In the rows, zero is written as 128.
Known rows, with every step that occurs
e, n, d, y, q: [103  78 157 131  82 104  76 138 152 133 195 164 133 157 139 114 177 146
 148 135 115 155  79 119  75 130 163]
l, m, k: [112 119 143 103  72 136  69 133 174 149 138  95 146 155 124 173 141 147
 145 142  94 151  91 114 105 135 126]
l, m: [ 80 114 139 125  74 127  74 139 170 141 154 122 150 159 128 162 141 142
 146 141  98 146 111 119 118 134 136]
b, t, n: [ 95 135 129 112  94  94  82 139 148 146 177 136 134 160 139 146 137 150
 138 136 124 147  91 122 107 119 110]
e, y, d: [102 100 141 142  77 111  90 153 164 130 145 126 142 159 136 155 161 140
 122 131 124 150  94 117 122 147 125]
l, m, k, n, t: [116 111 143 102  90 130  67 126 129 143 173 140 137 146 125 165 157 175
 131 154 109 162  91 115  83 132 141]
d, y: [119 103 144 126  75 112  78 138 159 140 168 161 145 145 144 164 132 152
 149 143 101 150 100 116  82 138 119]
d, y, e, n, t, b: [ 80  88 120 121  76  80  83 137 200 125 218 170 142 153 144 126 191 181
 157 151 129 158  71 134  83 154 153]
q, y, d: [ 64  99 139 133  82 122  79 153 126 126 144 160 149 148 142 163 177 134
 137 152 105 135 111 107 113 148 120]
k, n, e, y, d: [102  77 139 129  91 110  94 153 159 124 149 159 133 148 143 150 180 153
  99 128 136 155  78 120  89 159 167]
d, y, e, n, k: [115  80 144 115  87 118  92 141 227 142 198 167 148 137 134 165 165 177
 152 132 120 161  66 128  81 151 160]
b, t: [114 130 151 105  90 114  85 140 177 147 167 135 131 144 137 148 132 147
 144 152 112 145  97 119 116 118  94]
y, e: [ 85  99 120 119  85 111  82 148 191 146 150 142 138 145 145 155 133 144
 134 139 120 154 107 115 136 141 121]
b, t, n, e, y: [ 70 118 131 121  92  96  94 150 202 136 184 136 130 169 138 139 162 150
 115 120 141 153  59 127  61 150 134]
e, n, k, m: [131 105 156 117  92 158  84 143 193 146 200 130 142 134 136 132 145 167
 141 117 116 153  86 136 107 140 139]
n, d: [100 102 145 121  82 125  96 144 127 138 168 139 147 143 136 142 159 133
 148 135 112 155 126 114 116 135 124]
q, y, e, n, t, b: [ 26  98 117 128  84 105  83 150 185 121 209 167 146 151 148 114 212 161
 140 148 125 139  89 127  91 167 142]
k, n, t, b: [101 118 127 126  88 108  80 138 110 128 193 170 144 136 147 124 161 176
 136 143 126 155 117 128 107 132 142]
d, y, e, n, t: [ 89  76 133 120  86  90  85 138 195 134 211 183 131 153 142 143 173 174
 150 155 126 159  73 126  72 152 139]
m, k, n, e, y, d: [134  81 145 108  89 123  90 146 160 131 134 132 132 145 140 162 177 158
  97 131 133 159  60 115  76 163 158]
m, k: [141 118 148 103  80 133  79 138 148 151 137 110 138 144 140 157 126 144
 144 140 106 151 100 112 106 138 103]
k, n: [129 106 138 120  94 127  79 139 125 143 155 155 135 134 148 151 131 150
 119 133 113 145 116 117 109 133 129]
m, l: [108 135 138 125  85 132  89 155 146 147 145 114 135 152 147 163 124 132
 134 140 103 147  91 113 126 135 105]
b, t, n, d, y: [103 113 134 109  90  80  88 131 149 137 206 165 145 153 130 160 171 157
 147 142 118 162  76 117  71 123 133]

Rows
[ 68 103 121 139  84 108  93 153 169 132 169 138 141 170 145 138 158 144
 114 106 140 152  82 126  61 169 150]
t, n, e, y
[133 111 142  99  85 138  64 128 150 148 141 115 143 143 129 174 142 156
 119 139  98 153  89 113  96 132 149]
l, m, k, n
[ 65  97 146 144  84 118  78 159 196 134 159 142 126 163 148 115 151 140
 118 120 133 153  75 120  77 152 149]
n, e, y, q
[ 39  86 131 128  95 117  85 151 179 130 202 178 133 151 145 131 194 155
 134 155 123 139  97 119  79 168 127]
q, y, e, n, t
[ 81  98 111 103  94  65  86 134 190 139 202 173 141 153 131 167 175 162
 140 144 127 171  60 114  92 129 143]
b, t, n, d, y, e
[ 71  82 103 121  85  77  87 139 157 135 188 173 152 155 137 165 172 154
 139 130 125 171  84 114  91 146 159]
t, n, d, y, e
[109 139 135 107 103 124  76 139 183 150 208 140 142 139 130 152 133 178
 138 126 126 164  72 130 113 119 126]
b, t, n, k, m
[159 111 146  99  92 135  74 133 126 152 140 130 133 131 143 159 127 154
 118 138 111 151  98 112  98 136 124]
m, k, n
[105 124 132 103  80 120  66 126 133 134 182 130 149 145 128 149 174 182
 137 149 111 161  88 124  97 131 157]
l, m, k, n, t, b
[ 68  99 116 118  81  93  89 145 189 128 205 145 140 155 145 109 185 170
 150 145 138 154  91 136 117 147 143]
y, e, n, t, b
[ 62  88 145 124  96 142  92 155 215 139 189 167 152 134 138 151 188 158
 138 131 118 142  83 121  92 164 150]
q, y, e, n, k
[ 88  72 130 113  88 115 101 146 188 138 178 135 139 149 136 129 184 139
 136 132 127 155  97 121 119 150 147]
y, e, n, d
[106  92 142 131  92 127  92 149 176 133 158 154 131 144 147 140 159 150
  96 119 130 150  84 121  64 164 156]
k, n, e, y
[113  94 141  91  86 138  74 134 173 143 143 125 143 145 133 168 158 157
 122 139 107 157  76 116  70 147 169]
l, m, k, n, e
[ 84  99 145 134  79 127  97 155 200 133 159 135 137 156 144 139 156 139
 119 120 126 149  89 122  70 165 134]
n, e, y
[122  77 155 120  78 113  96 134 159 131 195 153 146 148 134 137 182 147
 152 135 108 153  88 120  67 145 147]
e, n, d, y
[144  76 128  91  92 104  78 130 167 143 167 163 140 124 137 182 167 166
 119 145 113 174  66 103  83 146 158]
m, k, n, d, y, e
[110  90 135 109  97 143  82 147 237 147 197 135 141 133 137 142 150 171
 133 122 126 161  73 133 126 146 151]
y, e, n, k, m
[114  93 147 123  76 112  88 137 142 133 182 164 152 142 135 159 163 146
 155 141 104 160 103 111  83 139 132]
n, d, y
[ 89 114 140 127  77 109  90 140 145 127 206 139 144 157 143 101 179 164
 158 140 128 145 106 139 100 143 132]
e, n, t, b
[108  90 138 112  95 127  87 145 144 135 157 166 134 136 151 144 147 151
 119 134 122 149 105 120  82 148 152]
k, n, e
[106  74 130 118  82  97  83 139 218 140 176 155 133 150 146 151 157 157
 139 142 116 149  72 123  87 151 145]
d, y, e, n
[111  81 140 109  83 124  80 141 190 128 136 116 140 158 125 174 194 159
 100 133 121 161  49 115  78 159 184]
l, m, k, n, e, y, d
[111 111 128 111 101 149  87 158 233 151 191 114 133 138 140 158 146 164
 123 124 121 163  45 127 135 149 143]
y, e, n, k, m, l
[ 44 100 122 126  88 123  76 153 184 137 157 164 143 142 148 160 159 136
 126 145 109 138 104 106 110 162 119]
q, y, e
[118  97 150 119  96 126  66 147 173 142 145 137 117 147 149 128 150 155
  93 119 134 159  54 113  59 151 165]
m, k, n, e, y, q
[120  76 124  90  85 110  70 124 192 141 166 150 148 136 121 195 183 169
 122 146 101 176  58 104  84 141 182]
l, m, k, n, d, y, e
[ 90  95 148 118  89 129  57 142 201 139 149 123 127 161 133 144 167 157
  95 122 122 159  48 114  57 151 187]
l, m, k, n, e, y, q
[130 125 151 118  96 164  89 155 192 149 192 108 137 140 139 150 141 160
 133 123 111 154  60 130 116 142 133]
e, n, k, m, l
[ 71 103 117 123  87 108  91 149 137 137 163 150 144 163 149 139 146 144
 138 122 132 151 102 126  79 152 144]
t, n, e
